Each row comes from the steps of one walk. Every step used is in the known rows, and no mark comes twice. Write the walk behind each row, first mark first.
Known rows:
T, W, A: +1.10  -1.55  -0.07  +1.03  +0.38  -0.14  +0.27  +1.52  +0.29  +0.05  +0.95  -1.09  -0.61  -1.74  -1.95  +1.49  +0.10  -1.26  +2.21  +1.38  +1.26  +1.24  -2.56  -1.48  +0.54  +0.68
R, A, U, J, W: -1.46  -2.52  +0.18  +1.40  +0.31  -0.60  +1.02  +1.95  -1.00  -0.53  -0.37  -1.13  +1.26  +0.68  -0.51  -0.02  +0.45  +0.98  +2.89  +1.61  -0.56  +0.82  -1.68  +0.23  -1.59  -0.82
W, J: +0.61  -0.19  +0.10  +0.20  -0.56  +0.65  +0.20  +0.32  -2.96  -0.38  +0.82  -2.17  -0.60  +1.34  -1.30  -0.21  +2.01  +0.58  +0.34  +0.44  -0.50  +1.30  -1.92  -0.42  -0.78  -0.90
L, A, U, T, W, J: -0.41  +0.10  -0.51  +1.37  -2.98  +0.96  -0.47  +1.26  -1.59  -0.19  +0.12  -0.69  +0.50  -1.30  +1.48  +0.87  +0.74  +0.82  +2.42  +0.22  -3.01  -2.32  -0.06  +0.72  -2.46  +0.51
U, T, W, A, R, J: +0.94  -2.47  +0.20  -0.08  -1.56  +1.10  -1.25  +0.27  +1.66  -0.64  -2.84  +0.27  -0.66  +0.85  -1.71  +2.08  +2.41  -0.31  +0.10  -0.80  +1.02  -0.79  -2.99  -0.10  -0.20  +0.32
W, J, L, A, U, T: -0.62  +0.17  +1.32  +1.06  -3.10  -0.30  +1.86  -1.24  -4.08  -1.16  -0.84  -1.78  +2.11  +0.37  +1.21  +0.87  +4.44  -0.20  +1.03  -1.03  -3.52  -1.64  +0.01  -0.40  -2.16  -0.49
A, R: +0.62  -0.65  +1.34  -0.45  +1.36  +1.66  +0.70  -0.48  -1.11  -1.40  -1.76  -2.09  +0.00  +1.74  -0.94  +0.64  +1.60  -0.54  +0.04  +0.41  +0.26  +2.38  -3.05  -0.57  -0.08  -2.39
T, W, J, R, A, U: -1.23  -1.71  -0.08  -0.24  +1.28  +1.07  -0.60  +3.40  -1.33  +0.78  -1.15  -1.11  +1.73  +0.84  +0.52  -0.23  +4.11  +0.76  +1.31  +1.18  -1.25  -1.85  -2.09  +1.94  -1.40  -1.52
R, J: +0.89  -1.70  +0.83  +0.69  -0.39  -2.17  -0.07  -0.33  -1.52  -1.84  +0.24  -0.57  -0.17  +1.80  -0.71  +0.53  +1.98  -0.14  -0.85  -0.23  +1.53  +2.42  -2.78  -2.51  +0.19  -0.14
A, U, T, W, J: -0.67  +1.08  -1.40  +0.92  -1.74  +1.81  -0.55  +0.87  -1.85  +0.01  -0.38  -0.30  +0.26  -0.34  +0.72  +0.75  +0.15  +1.61  +0.79  -0.07  -2.07  -1.91  -0.42  +1.79  -0.72  -0.39
A, R, J, U: +0.94  -2.15  +0.32  +0.06  +0.95  +0.30  +0.47  -0.23  -0.39  -1.05  -2.27  -0.60  +1.23  +2.89  +0.06  +0.02  +3.17  +0.30  -3.16  -0.18  +0.11  +0.17  -3.57  -0.82  -1.07  -1.35
L, J: +0.49  -0.37  +0.59  -0.09  +0.47  -0.54  +0.13  -0.77  -2.39  +0.10  +0.40  -2.56  +0.31  -0.13  -0.23  -0.17  +1.00  +0.17  +1.13  -0.52  +1.51  +1.71  -1.39  -0.89  -0.18  +0.31
W, T: +0.80  -0.41  -0.23  -0.12  +1.71  +1.26  -0.48  +0.03  -3.11  -0.42  +0.68  -2.23  +0.06  +0.22  +0.37  +0.73  -0.25  +0.00  -0.99  -0.17  +0.24  +2.30  -2.10  -0.53  -0.08  -1.47
A, R, J, U, T: +1.54  -1.11  +0.06  -0.28  -0.67  +1.66  +0.02  -1.18  +0.48  -0.88  -3.22  +0.23  +0.57  +3.12  +0.60  +0.25  +2.81  +0.93  -3.24  -1.81  -0.82  -0.73  -2.43  -0.07  -0.89  -1.39
T, W: +0.71  -0.37  +0.09  +1.87  +0.43  -0.37  +0.05  +0.99  -1.00  -0.41  +1.86  -0.65  -0.35  -1.24  -1.53  +1.08  -1.69  +0.23  +1.04  +1.08  +1.10  +2.97  -2.56  -0.60  -0.11  -0.06
U, T, W: +1.09  +0.77  -0.30  +1.58  -1.23  +0.84  -0.41  -0.07  -0.27  -0.25  +0.81  +0.26  -1.22  -0.86  -1.08  +1.17  -2.04  +0.74  +0.94  -0.47  +0.11  +1.86  -1.11  +0.12  -0.14  -0.05
U, T: +1.76  +1.12  +0.39  -0.09  -1.01  +0.94  +0.46  -1.35  -1.00  -0.96  -0.29  -0.64  -1.24  +0.70  -0.46  +0.67  -0.01  +0.22  +0.37  -0.84  -0.32  +1.94  -0.89  -1.06  +0.38  -0.97
U, T, W, J: +0.55  +0.78  -1.20  +1.33  -2.56  +1.78  -1.23  +0.57  -1.68  +0.78  +1.00  -0.27  -1.28  -0.14  -1.56  +0.70  -0.33  +1.91  +0.74  -0.60  -0.81  +0.38  -1.08  +1.41  -1.32  +0.19
T, W, J: -0.07  -0.46  -0.81  +1.77  -0.72  +0.61  -0.72  +1.71  -2.34  +0.51  +2.02  -1.16  -0.68  -0.22  -1.89  +0.31  +0.05  +1.16  +0.88  +0.96  -0.08  +1.60  -2.41  +0.85  -1.28  -0.04
J, U, T, W: +1.91  +0.64  -1.35  +1.82  -0.78  +1.57  +0.06  +0.08  +0.24  +1.10  +0.88  +0.76  -0.09  -1.16  -0.11  +0.82  -2.07  +1.35  -0.80  -0.54  -0.89  +0.51  -1.18  +0.62  -1.01  -0.11
U, J, W, A: -0.11  -2.42  +0.29  +1.48  -0.33  -1.30  +0.87  +1.42  +0.05  +0.08  -0.12  -1.82  -0.77  +0.56  -3.30  +0.42  -0.26  -0.99  +2.57  +0.78  +0.13  +0.96  -2.33  -2.08  -0.78  +0.72
R, A, U, J: -0.30  -1.83  -0.79  +0.92  +1.19  +0.09  +1.46  +1.71  -2.76  +0.14  -1.43  -1.06  +0.52  +0.22  +0.83  -0.15  +1.83  +0.22  +2.15  +1.69  -0.70  +0.81  -2.05  -0.90  -1.25  -0.37

Write each row's walk:
-1.20  -2.03  +1.55  +2.16  -1.08  +0.41  +0.45  +0.93  -2.95  +0.11  +0.87  -2.18  +1.76  -0.26  -2.15  +1.14  +3.39  -0.11  +0.83  +0.20  -1.24  +1.29  -3.32  +1.09  -3.82  -0.50 -> T, W, J, L, A, R
-0.17  -2.06  +1.55  -0.29  -0.15  -0.97  -0.05  +0.14  +0.62  -0.35  +0.38  -3.06  +0.89  -0.39  -2.03  +0.31  +1.23  -0.65  +3.35  -0.02  +1.86  -0.26  -1.07  -0.65  -0.19  +0.72 -> L, J, W, A
+0.92  -0.35  -0.19  +0.23  +1.16  +0.00  +0.71  -0.53  -1.71  +1.14  +0.22  -1.91  +1.50  -0.29  +0.90  -0.65  +0.89  +0.48  -0.19  -0.65  +0.55  -0.02  -1.33  -0.35  -1.01  +0.02 -> L, J, U
+0.29  -0.47  -0.43  +0.80  -0.77  +1.83  +0.05  +1.16  -0.24  -0.31  -0.20  +0.38  +0.67  -1.54  +1.17  +1.19  +0.41  +1.38  +2.41  +0.98  -0.39  +0.41  -0.70  +1.59  -0.56  -0.78 -> R, A, U, T, W
+0.20  -0.93  +0.05  +0.66  +1.75  -1.46  +0.42  +0.74  -2.01  +0.65  -2.24  -1.25  -0.90  +2.23  -1.22  -0.57  +1.49  -1.29  -0.31  -0.90  -0.86  +0.87  -2.91  -2.60  -0.86  -0.49 -> U, J, R
+1.22  -0.11  -0.60  +0.38  +0.17  +1.16  +0.82  +0.78  -2.30  +0.82  +0.66  -1.49  +0.39  +1.15  -0.20  -0.68  +1.77  +0.96  -1.37  +0.57  -1.48  -0.21  -1.98  -0.12  -1.40  -0.93 -> W, J, U
+1.24  +0.25  +0.23  -1.18  -0.68  +1.18  +1.56  -0.48  -0.30  -1.20  -2.87  -1.08  +0.06  +0.08  +1.21  +1.23  +2.01  -1.59  +2.05  +0.11  -1.29  -2.04  -0.18  -1.68  +1.76  -0.68 -> W, A, U, T
+0.21  -0.46  +1.26  -0.93  +1.73  -1.11  -0.40  -0.23  -1.45  +0.59  -1.49  -2.68  +0.75  +1.46  +0.24  -0.60  +3.10  -0.91  +0.20  -1.67  +0.71  -0.24  -1.69  -1.11  -0.10  -0.64 -> L, J, R
-0.71  -1.00  +0.00  -0.40  +0.71  +1.02  -1.25  +1.10  -0.08  +1.29  -2.47  -0.77  +2.01  -0.63  +1.93  -0.03  +2.71  +0.92  +1.78  -1.31  -0.15  -2.75  -0.15  +2.31  -1.04  -0.14 -> L, J, R, A, U, T, W
-1.79  -1.33  +0.68  +2.88  -1.54  -1.52  +1.17  +1.44  -3.83  -0.38  +1.87  -1.66  +2.79  -1.38  +0.26  +1.30  +2.67  -0.12  +1.62  +0.95  -1.97  -0.52  -1.60  +0.23  -2.75  +0.61 -> T, W, J, L, A, U
+0.71  -0.36  +1.41  -1.69  +0.81  +1.27  +0.67  +0.28  -0.16  -0.66  -3.58  -0.73  +1.20  +1.99  +2.01  -0.09  +3.96  -0.33  +1.00  -0.46  -1.57  -1.31  -0.66  +0.03  +0.06  -2.41 -> J, R, A, U, T
-0.75  +0.73  -0.38  +0.44  -0.59  +1.38  -0.97  +1.31  -0.94  +0.57  -2.56  -0.48  +0.45  +1.40  +1.01  +0.22  +1.86  +0.68  -0.12  -1.16  -2.78  -3.66  -0.72  +1.44  -0.47  -0.91 -> A, U, T, W, J, R
+0.75  -3.78  -0.26  +0.72  +0.93  +0.52  -0.10  +1.88  +1.70  +0.38  -1.70  +0.01  +1.20  +0.41  -1.10  +1.29  +2.68  -0.50  -1.23  +0.63  +0.86  -1.30  -4.03  -0.23  -0.84  +0.33 -> T, W, A, R, J, U
+1.26  -2.15  +0.13  +1.63  -2.07  +0.86  -0.85  +0.33  +1.32  -0.24  -1.32  +0.96  +1.07  +0.43  +0.38  +0.94  +1.17  +0.76  -1.08  -1.25  -1.20  -1.03  -2.21  +0.26  -3.15  +0.33 -> L, A, R, J, U, T, W
+1.59  -0.82  -1.12  +2.08  -1.65  -0.34  -0.86  +0.19  +0.49  +0.29  +0.46  +1.72  +0.28  +0.17  +0.04  +0.75  -0.44  +1.85  -2.45  -1.29  -0.08  +0.10  -1.76  -0.03  -0.99  +0.81 -> R, J, U, T, W
-0.11  -3.28  +2.77  -0.09  +0.16  -1.25  +1.55  -0.57  -1.37  -1.78  -2.29  -1.65  +1.64  +2.36  -1.91  +1.95  +6.46  -1.88  -1.26  -0.69  +1.34  +1.08  -4.30  -1.89  -0.01  -0.53 -> W, A, R, J, L
-0.33  -0.66  -1.13  +0.26  -1.66  +2.81  -0.72  +1.85  -1.56  +0.74  -0.40  -0.13  +0.61  -0.72  +0.56  +0.51  +1.93  +2.30  +2.06  +0.87  -1.35  -1.10  -0.61  +3.06  -1.64  -0.50 -> R, A, U, T, W, J
+2.18  -0.63  -0.25  +0.64  -1.43  -0.39  -0.04  -1.35  -0.39  -0.57  -0.82  +0.81  +0.21  +1.83  +0.74  +0.23  +1.48  +1.21  -2.83  -1.77  -0.52  -0.13  -1.41  -1.29  -0.58  -0.18 -> R, J, U, T
+0.25  -0.71  +0.54  -0.07  +0.66  +1.43  -0.37  +1.67  +0.66  -0.03  -2.41  +0.21  +1.15  +0.21  +1.37  +0.49  +2.14  +0.29  +1.18  -0.12  -1.03  -1.45  -0.90  +1.34  -0.38  -1.51 -> J, R, A, U, T, W
+1.19  -1.36  -0.87  +1.50  -1.05  +1.45  -0.98  +0.19  +1.08  +0.11  -1.74  +1.34  +0.52  +1.32  -0.16  +0.84  +0.66  +1.62  -2.78  -1.61  -0.39  -0.54  -2.57  +1.08  -1.63  -0.48 -> A, R, J, U, T, W
+0.28  -3.42  +0.68  +0.35  +0.23  -0.03  -0.89  +1.40  +1.04  -0.77  -1.52  -0.56  +0.06  +0.62  -2.14  +1.74  +2.95  -0.98  +0.37  +0.57  +1.80  +0.26  -4.28  -0.76  -0.05  +0.33 -> T, W, A, R, J
+0.28  -0.36  +1.02  -0.76  +1.01  +0.12  -0.11  +0.89  -2.10  -0.03  -1.38  -2.19  -0.01  +3.18  -0.97  -0.73  +3.95  -0.52  -0.47  -0.59  -1.28  -0.48  -2.18  -0.75  -0.69  -1.74 -> W, J, R
+0.23  -0.28  +1.18  -0.54  -1.12  +0.53  +1.05  -0.18  +1.60  -1.97  -2.10  -1.24  +0.64  +0.44  -0.05  +1.43  +0.55  -0.68  +2.77  +0.03  -1.20  -2.19  +0.15  -0.51  +1.00  -0.98 -> J, W, A, U, T
+1.70  +0.92  -1.10  +0.16  -1.55  +2.34  +0.47  -0.43  -1.70  +0.93  -0.46  -0.72  -0.16  +1.51  +0.06  -0.46  +1.59  +1.63  -1.39  -1.04  -2.37  -1.18  -0.67  +0.72  -1.64  -0.78 -> W, J, U, T
-0.59  -1.77  -0.10  -0.34  +2.17  -1.19  +1.34  +1.80  -1.20  +0.58  -4.61  -1.80  +0.25  +1.60  +0.70  +0.02  +3.43  -2.78  +1.29  +0.23  -1.70  -3.20  -2.36  -3.24  +0.62  -0.25 -> W, A, U, J, R
-0.73  -1.41  +1.43  +3.11  -3.13  -3.02  +0.39  -0.45  -1.79  -1.97  +0.30  +0.83  +2.67  -0.68  +1.16  +2.14  +2.22  -0.03  +0.16  -1.25  -1.07  -0.31  -0.88  -1.02  -1.72  +1.38 -> R, J, L, A, U, T, W
-1.00  -0.65  -0.41  +0.63  +2.23  -1.52  +1.10  +1.19  -2.33  +0.15  -3.80  -1.49  +0.40  +2.28  +1.07  -0.39  +1.84  -1.38  -0.12  -0.31  -2.02  -1.36  -2.34  -2.36  -0.20  -0.97 -> A, U, J, R
+1.58  +0.70  -0.36  +0.07  -0.49  +1.11  +0.23  -1.61  -1.03  +1.32  -0.77  -0.99  +0.56  -0.05  +1.10  -0.53  +0.43  +1.19  -0.66  -1.88  -0.52  -0.93  -0.25  +0.15  -1.16  +0.46 -> L, J, U, T
